Known rows, with every step that occurs
H, B, L: [-1.947  0.919  1.928  2.056 -0.857  3.837  0.695 -0.648  1.370  1.452
 -2.511 -1.300 -1.186  0.208  0.011  1.056 -3.055 -2.272 -0.750  0.513
  1.323  1.424]
W, L, B, Q, K: [-0.757  1.133 -0.607  2.082  1.738  0.011 -0.447 -0.341 -1.485  0.331
 -4.466 -0.722 -4.680 -0.469  0.185 -2.644 -1.428  0.504  4.484  0.715
 -0.072  1.312]
J, B, H, K: [-2.026 -1.374  0.291  0.382 -1.030 -2.765  2.306  1.699  0.311 -0.547
  2.939  1.060  3.009  1.634 -1.219 -2.568  1.938 -2.177 -2.681 -0.608
  0.521  1.215]
J, B, Q, W, L: [ 0.160 -0.013  1.086 -0.982 -0.515 -0.938 -4.808 -2.334 -2.591  0.770
  1.881 -3.572 -4.392  3.123  1.150  0.565 -1.057 -1.460 -0.910 -1.041
 -0.951  1.197]
J, B: [ 0.039 -0.793  1.950  0.413 -2.210 -1.675 -1.578  0.774  2.565  0.750
  1.979  0.393 -0.673  3.016 -0.719 -1.744  1.908 -0.963 -2.154  0.412
  1.563  1.302]
K, Q: [ 1.238  0.223 -0.219 -0.524 -1.484  1.805 -0.494 -1.008  0.364  2.187
  1.923  1.242 -1.326  1.194  0.854 -0.197  2.656  3.073 -0.340 -0.702
  0.979 -0.271]
W, L: [ 0.258 -0.137 -0.290  2.312 -1.189  3.127  1.072 -1.110 -1.143  0.395
 -2.680 -1.386 -1.486  3.047  0.906 -0.283 -3.414 -0.832  1.146 -0.349
  1.200  0.838]
B, H, K, Q: [-1.160 -0.734 -2.052 -0.740 -0.534  0.468  3.420 -0.237 -1.819  0.712
  2.858  1.966  2.678 -0.102  0.440 -1.077  2.621  2.068 -0.578 -1.658
  0.267 -0.401]
H, K, Q, W, L: [ 1.618 -0.535 -1.395 -1.712 -1.119  2.083 -1.076 -1.936 -4.094  2.834
  1.348 -1.242 -1.842 -0.272  0.457  1.600 -1.481  1.714 -0.283  0.751
 -0.986 -1.706]
L, B: [ 2.358  2.133  2.272  2.026  0.043 -0.351 -1.037  2.140  2.326 -0.955
 -2.941  0.160  0.834  0.301 -0.552  0.615 -0.835  0.458 -0.359  1.072
  1.858  0.545]
H, K, Q, B: [ 0.336 -1.638 -2.228 -0.200  0.058  1.612  0.079 -2.289  0.391  2.271
  0.673  1.454  0.444 -0.079  0.406  0.120  2.267  0.904 -0.525  0.913
 -0.850  0.606]
K, Q, B, J: [ 0.300 -1.219 -1.832 -0.277  0.435  0.564 -1.192 -0.399  2.291  0.366
  0.398  1.443  0.647 -0.985  3.632  0.875 -0.137  0.871  0.592 -2.093
  0.108  1.747]
J, B, H, K, Q, W: [-0.056 -1.471  0.359 -4.271 -1.150 -4.677 -1.290  0.777 -2.139  0.294
  6.497  0.722  1.498 -0.543  0.087  0.260  3.108 -0.199 -3.195 -1.077
 -0.348 -1.243]
D, B: [ 0.163  0.770  2.693  1.123 -0.945  1.307  1.680 -0.892  0.266 -0.831
  2.877  0.063  0.391  3.005 -3.976 -2.926 -0.349 -1.131 -1.511 -1.040
  0.578  0.512]
Q, W, L, B: [ 3.405  1.934  2.401  0.329  0.025 -0.450 -3.256  1.017 -1.318 -1.880
 -3.929 -2.387 -1.091 -0.098  0.775  3.305 -5.804 -1.386  0.302  1.224
  1.111 -0.649]
J, B, H: [-1.542 -0.792  1.565 -0.079 -1.380 -3.204  0.713  1.830  0.754 -1.809
  2.628  0.704  1.463  2.543  0.528 -1.669  1.273 -2.620 -1.641 -2.040
  1.735  1.323]
H, K, Q: [ 0.724 -0.486 -1.689 -0.159 -1.321  2.022  0.604 -1.029 -0.090  3.472
  2.336  1.514  0.191  0.358 -1.073 -1.077  3.368  3.551 -0.791  0.601
 -0.241 -0.360]
H, K: [ 0.115 -1.417  0.036  2.665 -1.347  1.996  3.029  0.133  0.546  1.621
  0.039  0.199  1.560  1.489 -2.102 -2.470  1.356  1.020 -1.960  2.594
 -0.333  0.738]
B, H, K: [-1.517 -1.407 -0.280  2.023 -0.469  0.396  5.469  1.076 -0.986 -1.075
  0.414  0.626  3.962  1.114 -0.921 -2.381  0.533 -0.553 -1.448  0.218
  0.418  0.666]
Q, B, H: [-1.364 -1.648  0.556  1.363  0.898 -0.575  3.237 -0.191  0.270 -3.782
 -1.636  0.591  2.765  2.322  2.499 -0.197 -1.070 -3.696 -0.620 -1.405
  0.853  1.810]
Q, W, H, B: [ 0.145  0.770  1.980 -0.532  0.212 -0.984 -0.770  2.883  4.368 -2.051
 -3.770  0.820  0.998 -2.396 -1.159  2.452 -1.025 -2.880 -0.572  2.007
  0.086 -1.759]
W, H: [-0.720  0.222  0.213  1.856 -0.010  0.987  2.083  0.217  3.816 -2.032
 -2.081  0.885  1.032  0.263 -0.473 -0.819  0.292 -0.187  1.773  0.576
  1.090 -0.456]

Rows
[ 0.084 -1.036  0.529  0.514  0.094 -0.654  2.006  0.349  1.951 -1.905
 -0.492  0.068  2.199 -1.731 -2.121 -0.444  0.319 -0.031 -0.667  3.609
 -1.138 -1.923]	Q, W, H, K
[ 3.626  1.880 -0.714 -2.049  0.467  0.022 -3.753  0.029 -2.925  1.642
 -0.932 -1.102 -1.015 -2.806  0.033  3.826 -3.032  1.498  0.668  0.950
 -0.280 -2.046]	H, K, Q, W, L, B
[-2.666 -1.176 -0.081  1.651  0.050  0.198  1.169  0.914  1.816  2.236
 -2.547  1.652 -3.574 -0.248 -1.433 -4.331  3.697 -0.133  0.827  2.046
 -0.877  1.638]	H, B, Q, K
[-1.430 -0.966 -4.133 -0.154  2.579  0.090  0.733 -0.277  4.233 -0.733
 -0.811  2.340  2.830 -4.539  1.386  0.957  0.349  0.709  2.993 -1.264
 -1.248  0.301]	W, H, K, Q, B, J
[-0.133 -0.562 -1.744 -2.413 -0.072  0.600  1.497 -0.955 -5.796  0.101
  1.926 -1.043  0.637 -0.471  1.492  1.595 -2.173 -0.146  0.061 -1.833
 -0.647 -1.687]	B, H, K, Q, W, L
[ 2.865  1.777 -1.895 -1.959  1.268 -0.455 -3.515  1.765 -1.602  0.939
 -0.569 -0.825  0.698 -4.904  1.045  3.849 -4.869  2.097  1.337 -0.459
 -0.598 -1.020]	H, K, Q, W, L, B, J
[-1.106 -0.935 -1.082 -1.200  0.884 -0.421  1.259 -1.352 -0.621 -1.647
  0.606  1.739  1.534  0.870  3.591  1.150  1.051 -1.093  0.447 -3.191
  0.810  0.348]	K, Q, B, H
[-0.974 -0.284 -0.470  0.567  1.598  0.291  0.934 -1.785  0.404 -1.290
  0.579 -1.284  0.578 -0.927 -1.373 -0.806  2.161  1.377  0.115  1.737
 -2.491 -0.985]	B, Q, W, H, K
[ 0.673  1.739  0.417 -3.132  0.457 -0.854 -2.526  1.495  3.437 -0.130
 -1.281  2.072 -0.325 -3.808 -0.023  3.935  1.113 -0.234  0.608  0.222
  0.097 -2.660]	K, Q, W, H, B
[-0.676 -0.519 -1.161 -4.159 -0.650 -2.858 -1.643 -0.406 -4.678  0.579
  4.416 -0.820 -0.144 -0.231  0.995  1.608 -0.896 -1.630 -0.727 -2.349
 -0.112 -1.053]	J, B, H, K, Q, W, L
[-0.112  1.653 -0.921  1.599  1.583  0.099  2.351  1.856 -2.169 -2.134
 -3.982 -0.812  2.991 -0.639 -0.141  1.363 -5.016 -1.942  1.798 -1.267
  1.102  0.586]	W, L, B, H, K
[-1.866  1.112 -0.764  1.507  1.046  0.050  0.862  4.384  7.051 -1.722
 -4.348  2.203  2.642 -3.926 -0.149  1.174 -2.027 -1.792  1.870 -1.047
  0.597  0.834]	W, H, B, J
[ 0.992  3.340 -0.364  2.337  1.869  2.102 -2.373 -1.210 -1.210 -0.080
 -4.179 -2.692 -2.355  1.621  1.342  1.537 -3.020  0.688  2.834 -1.822
  0.460  1.830]	W, L, B, Q
[ 1.499 -0.560  1.538  0.355 -1.367  1.636 -0.421 -0.828 -2.581 -0.461
 -1.354 -2.487 -1.937  2.110  1.070  0.995 -4.125 -1.298 -0.555  1.251
  0.326 -0.417]	Q, W, L
[-1.452 -0.356  0.212 -1.002  0.906 -2.790 -2.408 -0.822  1.765 -0.787
  2.967 -1.088 -0.501 -0.388 -1.859 -0.789  3.364 -0.183 -0.787  1.356
 -2.172 -0.581]	J, B, Q, W, H, K
[-4.139  0.034 -1.134  1.254  1.841 -0.625  1.719  1.130  4.482 -0.328
 -4.369  2.534 -2.901 -2.610 -1.582 -3.426  3.394 -0.995  3.887  1.534
 -0.877  0.455]	W, H, B, Q, K
[ 0.070 -0.015  0.806 -3.491  0.144 -1.378  2.197 -0.855 -4.236 -1.193
  7.559  0.688  3.071 -0.469 -3.284 -0.955  1.046 -0.374 -2.511 -2.421
 -1.314 -2.126]	D, B, H, K, Q, W
[-2.411 -2.146 -0.034  1.957 -0.392  0.447  2.441 -1.134 -0.311  0.951
  0.014  0.610 -3.677  1.739 -0.601 -6.471  4.358  1.960  1.493  1.991
 -0.806  1.467]	B, Q, K
[ 0.698 -0.519  2.131  0.463 -0.220  0.511 -1.184 -1.832 -1.061 -0.054
  1.551 -2.273 -1.594  2.675  0.895 -0.814  1.833  1.602 -2.027  1.008
 -1.275  0.383]	B, Q, W
[ 1.344  2.590  1.236  2.044  1.338  0.291 -2.001 -0.168  1.275 -0.234
 -1.642 -0.815 -0.701  1.319  0.273  0.279  0.994  1.992  0.767 -0.377
  0.421  1.573]	L, B, Q
[ 3.866  2.878  0.966 -2.380  0.269 -0.325 -5.075 -0.043 -2.333  0.301
 -1.415 -1.294 -2.498 -1.694  1.831  4.721 -3.752  0.984  1.346 -0.775
  1.027 -1.871]	K, Q, W, L, B
[ 2.116 -1.065  0.191 -1.961 -1.484  0.331 -0.746 -0.734 -1.718  2.674
  3.500  0.440  0.222 -0.625 -0.679  0.122  2.542  2.994 -2.532  2.020
 -1.164 -1.672]	H, K, Q, W
